(in the rows, 128 means zero)
Known rows, with every step that occurs:
sirusif, gese, dapi: [ 77 121 137 160 164 147 117 126 120 101  35 105 153 108  59 176 142  74
  93 108  72  95 154 156 124 148 189 124 145 115 146 104]
gese, nusan: [105 141 121 144 177 146 133 113  85 130  94  94 177 104  79 164 157 136
  74  94  77 128 119 131 132 151 142 111 130  92 160 163]
sirusif, gese, nusan, futog: [ 80 129 136 130 192 146 127 131 102 103  63  95 157 135  63 171 142  85
 100 119  72 109 137 147 112 146 173 128 144  98 139 148]
pudu, gese, zovi: [132 102  99 182 189 142 122  88 104 152  68 115 183 126  88 171 145 158
  56  72  69  75 149 133 143 160 154  94 104 139 157 149]
nava, futog, nusan, gese, dapi: [ 85 158 148 121  45 131  99 115 121 121 113  67 153 113 143 184  99 134
  92 155 141  88 116 137  81 119 195 129 154 107 148 133]
dapi, gese: [108 124 112 135 163 131 134 110 108 157 113  94 164 133  69 152 121 133
  98  92  71  90 125 129 128 152 199  57 154 114 146 159]
futog, nusan: [ 62 143 113 125  90 124 121 119 106 116 115  96 152 117 118 175 118 141
  82 119 115 101 129 145 123 124 156 115 173  97 141 125]
nava, futog, nusan, pudu: [ 80 152 140 123  46 133 106 117 116 114 135  62 146 131 133 187  85 128
 104 134 133  91 109 141  78 127 180 129 147 127 135 133]
nusan, sirusif: [126 124 115 149 131 131 139 109 124 117 134  85 143 143  96 154 151 130
 113 102  93 127  85 145 114 147 201 112 132 109 131 131]
pudu, nusan: [ 95 107 116 155 170 134 125  98 102 107 104 101 168 132 110 166 120 129
 107  99  90 113 118 131 151 142 142 118 136 109 162 134]
nava, futog: [104 139 144 143 127 151 108 105 118 134 121  59 165 126 107 177  95 122
 102 114 111  92 108 135  96 144 176 113 127 131 167 141]
gese, dapi, nusan: [109 144 118 148 149 143 126 101  99  94  57  96 176  83  69 173 154 116
  75 118  84 125 133 153 121 147 185  95 154  96 169 116]
zovi, nusan, sirusif, gese, pudu: [ 92 124 140 139 153 131 133 117 118  98 126  81 155 132  83 156 153 121
 123  96  91 146 101 152 145 153 186 109 165  80 143 179]
nusan, sirusif, gese: [111 107 123 145 154 134 133 121 126 114 113  89 133 154  78 154 149 100
 125 107  82 117 101 146 110 157 204 123 140 112 119 132]
sirusif, gese, pudu, nusan: [ 72  81 128 153 188 146 121 122 103 114  80 109 165 140  65 164 137  92
 107  77  62 109 153 133 138 147 154 116 133 125 133 148]
nusan, dapi, gese: [106 114 127 122 142 120 138 119  96 129 128  79 153 150  78 140 138 105
 109 110  89 105 104 112 122 156 223  68 147 106 138 144]
pudu, gese: [119  88 110 188 193 152 130  91 126 145  89 115 173 130  90 154 118 135
  87  76  87  81 130 139 157 153 163 102 117 148 169 137]
gese, dapi, nusan, pudu: [109 151 114 148 112 137 131 106 103  69  65 100 162  92  70 178 151 108
  88 122  83 129 125 163 107 143 202 105 152 107 146 109]
nava, futog, nusan: [ 80 146 143 122  82 139 101 112 112 138 127  57 161 122 132 180  88 135
  92 131 133  87 117 130  91 131 163 120 150 117 158 139]
nava, futog, gese: [ 99 131 148 141 109 154 101 103 131 157 118  73 159 120 128 179  97 131
  91 115  98  91 126 125  91 131 180  96 126 128 170 144]
gese, futog, nusan: [ 64 145 122 130 121 141 131 113 100 121 119  92 182 103 111 168 136 129
  76 110 106 108 141 133 116 107 153  91 147  89 150 150]
gese, nusan, pudu: [106 149 117 144 125 137 139 120  90  97 103  99 155 117  80 174 153 126
  92 101  75 134 106 145 113 144 166 125 127 107 126 153]
futog, nusan, pudu, gese, sirusif: [ 83 135 107 139  58 120 128 117 117 105 107 115 143 122 117 181 119 139
  94 116 100 100 125 147 116 123 170 123 151 115 118 124]
futog, nusan, pudu, gese, dapi: [ 74 136 111 147  49 121 123 117 117  97 100 112 142 117 125 179 118 135
  87 118 117  94 132 155 117 119 177 128 155 122 122 109]
zovi, gese, nusan, futog: [124 131 134 163 183 158 127  93 119 108 100 100 172 102  87 155 145 119
 101  98  92 119  97 151 139 152 193 141 142  99 180 194]
gese, zovi: [116 152 100 145 145 126 121 107  85 122  74  97 173 119  80 194 166 153
  51  92  57  99 142 142 111 153 162  95 121 105 136 147]
futog, nusan, gese: [ 70 150 115 115  51 109 123 124 117  97 121 104 136 127 133 177 123 142
  94 152 123 102 115 152 108 113 197 129 181  91 120 133]
nusan, zovi, gese, futog: [117 119 127 161 117 140 121 104 120  73 142  72 162 130  65 178 151 127
 104  95 108 110 100 157 126 145 217 125 161  98 148 178]
nava, futog, gese, pudu: [ 97 123 147 145 106 157 102 105 124 162 123  77 170 118 124 175 107 138
  84  97  92  99 136 118  93 125 172  87 115 132 165 155]

Rows:
[ 96  99 126 142 157 123 129 105  92  96 116  89 161 145 113 154 130 112
 116 110  99 120 104 115 148 147 164 115 133 102 155 129] -> pudu, nusan, dapi
[ 99 140 142 119 146 118 137 115 104 110 123  77 166 121  78 154 146 122
 117 112  87 137  98 128 151 158 201  71 170  60 161 183] -> zovi, nusan, dapi, gese, sirusif
[ 83 119 129 140 165 141 129 134 101  97  72 102 142 135  56 174 144  83
 110 106  62 113 131 149 112 156 173 136 141 116 118 145] -> sirusif, gese, nusan, pudu
[ 85 115 129 144 182 146 119 120 107  96  40 100 157 112  48 172 143  75
  98 118  69 107 150 155 117 159 188 115 160 108 148 120] -> sirusif, gese, dapi, nusan
[ 72 125 119 117  92 118 122 127 113 118 121  90 134 138 115 164 132 125
 103 126 114 107 119 141 110 134 176 127 173  93 118 128] -> futog, nusan, sirusif, gese
[ 87 134 146 117  84 135 102 117 117 138 131  55 148 136 130 172  98 124
 106 136 132  91 111 127  81 139 176 128 150 113 142 141] -> nava, futog, nusan, sirusif, gese
[125  94 114 182 212 156 129  93 104 159  82 112 186 116  88 150 138 146
  72  75  82  95 131 124 158 158 140 105 111 130 173 162] -> pudu, gese, nusan
[ 90 132 142 135 159 132 134 115 121  96 125  77 157 129  86 157 151 114
 125 108  97 141  99 153 142 149 188 107 166  72 149 180] -> zovi, nusan, sirusif, gese, futog
[ 81 136 101 138  57 115 122 116 106 103 107 110 143 132 122 183 123 148
  80 114 106  91 133 149 111 126 169 124 151 121 110 127] -> futog, nusan, pudu, gese, zovi
[126 133 112 132 161 131 137 110 110 166  91 105 174 113  55 162 140 138
 100  93  41 103 130 118 123 154 192  48 142  89 149 167] -> dapi, gese, sirusif
[120 121  99 113 150 124 132 104  85  70 135  66 160 150  47 178 141 133
 104 124  90 132  99 153 106 165 194  93 187  93 140 163] -> dapi, nusan, zovi
[ 83 146 143 117  55 130  97 117 109 117 141  45 156 134 123 190  97 142
  93 135 144  88 111 135  84 132 177 123 161 108 146 142] -> nava, futog, nusan, zovi
[135 122 124 161 110 133 119 105 125  77 123  81 155 124  54 189 157 134
 109  98  88 116  94 155 126 158 217 129 160  89 148 172] -> nusan, zovi, gese, sirusif
[103 135 109 144 124 134 114 104 111 152  79 117 159 112 111 190 157 158
  50  95  47 100 160 130 111 131 171  74 125 104 146 144] -> futog, gese, zovi
[122 155 107 134  91 109 128 114 111  90  93 109 145 137 101 190 161 146
  81 140  77 102 116 154  96 133 223 118 139 100 110 150] -> nusan, gese, zovi
[102 109 114 132 160 132 133 109  96 149 119 100 185 139  83 147 129 142
  95  78  71 104 138 115 133 134 183  51 137 110 140 174] -> dapi, gese, pudu, nusan, futog
[116 143 107 103 162 136 138 100 106  95  99  97 169 131  79 176 136 125
  99 143  63 137 118 146  91 135 196  73 164  80 157 156] -> dapi, nusan, futog, gese, sirusif
[106 109 128 143 160 140 136 119 122 117 117  86 146 146  79 152 157  97
 120 105  82 120 109 139 106 145 200 113 132 104 122 143] -> nusan, sirusif, gese, futog
[106 141 118 136 117 127 116 104 114 144  96 106 157 113 118 184 167 166
  61 100  57 119 144 133 119 135 177  75 138  83 148 166] -> futog, gese, zovi, nusan, sirusif
[ 92 164 142 142  99 121 129 113 129  68  97  96 154 101 103 176 147 129
 107 138 110 135 102 170 145 130 216 118 177  68 154 159] -> zovi, nusan, gese, dapi
[100 163 127 130 113 141 133 113 139 105  83 112 160 122 111 188 137 126
  90 134  68 116 131 151  96 101 206  85 130  83 154 124] -> nusan, futog, gese, sirusif
[ 80 132 119 130  61 119 111 115 112  89 138  81 144 126 106 182 130 147
  92 120 132 101 111 153 123 135 189 136 192  88 136 152] -> futog, nusan, zovi, gese
[114  96 130 177 172 157 123  86 124 106 116 110 180 113  95 152 136 123
 109  69  88 120 111 142 155 143 185 131 132 121 172 190] -> zovi, gese, pudu, nusan, futog
[ 83 125 131 130 174 124 118 127  93 101  63  89 155 138  60 182 158  99
  92 106  60 105 144 143 122 168 180 112 152  93 131 160] -> sirusif, gese, zovi, nusan, dapi
[123 126 100 111 151 122 139 102 101  79 122  94 152 143  74 166 134 125
 115 148  83 132  95 153 100 152 214 101 180  99 136 165] -> dapi, nusan, gese
[115 119 118 143 127 119 130 103 115  93  95 118 159 128 114 176 137 134
 119 131  78 123 108 130 134 132 178 125 136  86 143 146] -> pudu, nusan, gese, sirusif
[ 80 138 123 135  51 120 107 116 112  85 118  83 148 110 107 185 138 144
  83 123 134 101 119 155 123 131 192 136 190  84 141 141] -> futog, nusan, zovi, gese, dapi
[ 80 158 107 109  47 102 118 122 102 103 106 104 142 125 132 189 141 158
  72 150 111  98 129 146  99 118 189 123 172  84 113 142] -> futog, nusan, gese, zovi
[107 133 130 131 164 135 136 119  75 122 105  82 170 117  83 152 166 119
  83 106  87 134 105 114 128 156 164 108 129  85 153 159] -> gese, nusan, dapi
[ 91 146 150 132  53 137  90 110 117 114 125  50 160 112 125 189 104 137
  90 133 148  87 113 139  91 135 189 134 162 106 160 147] -> nava, futog, nusan, zovi, gese, dapi
[ 71 111 134 146 193 152 128 124 113 112  78  98 164 129  60 167 137  74
 105 101  68  99 149 144 117 138 174 108 139 114 139 145] -> sirusif, gese, futog
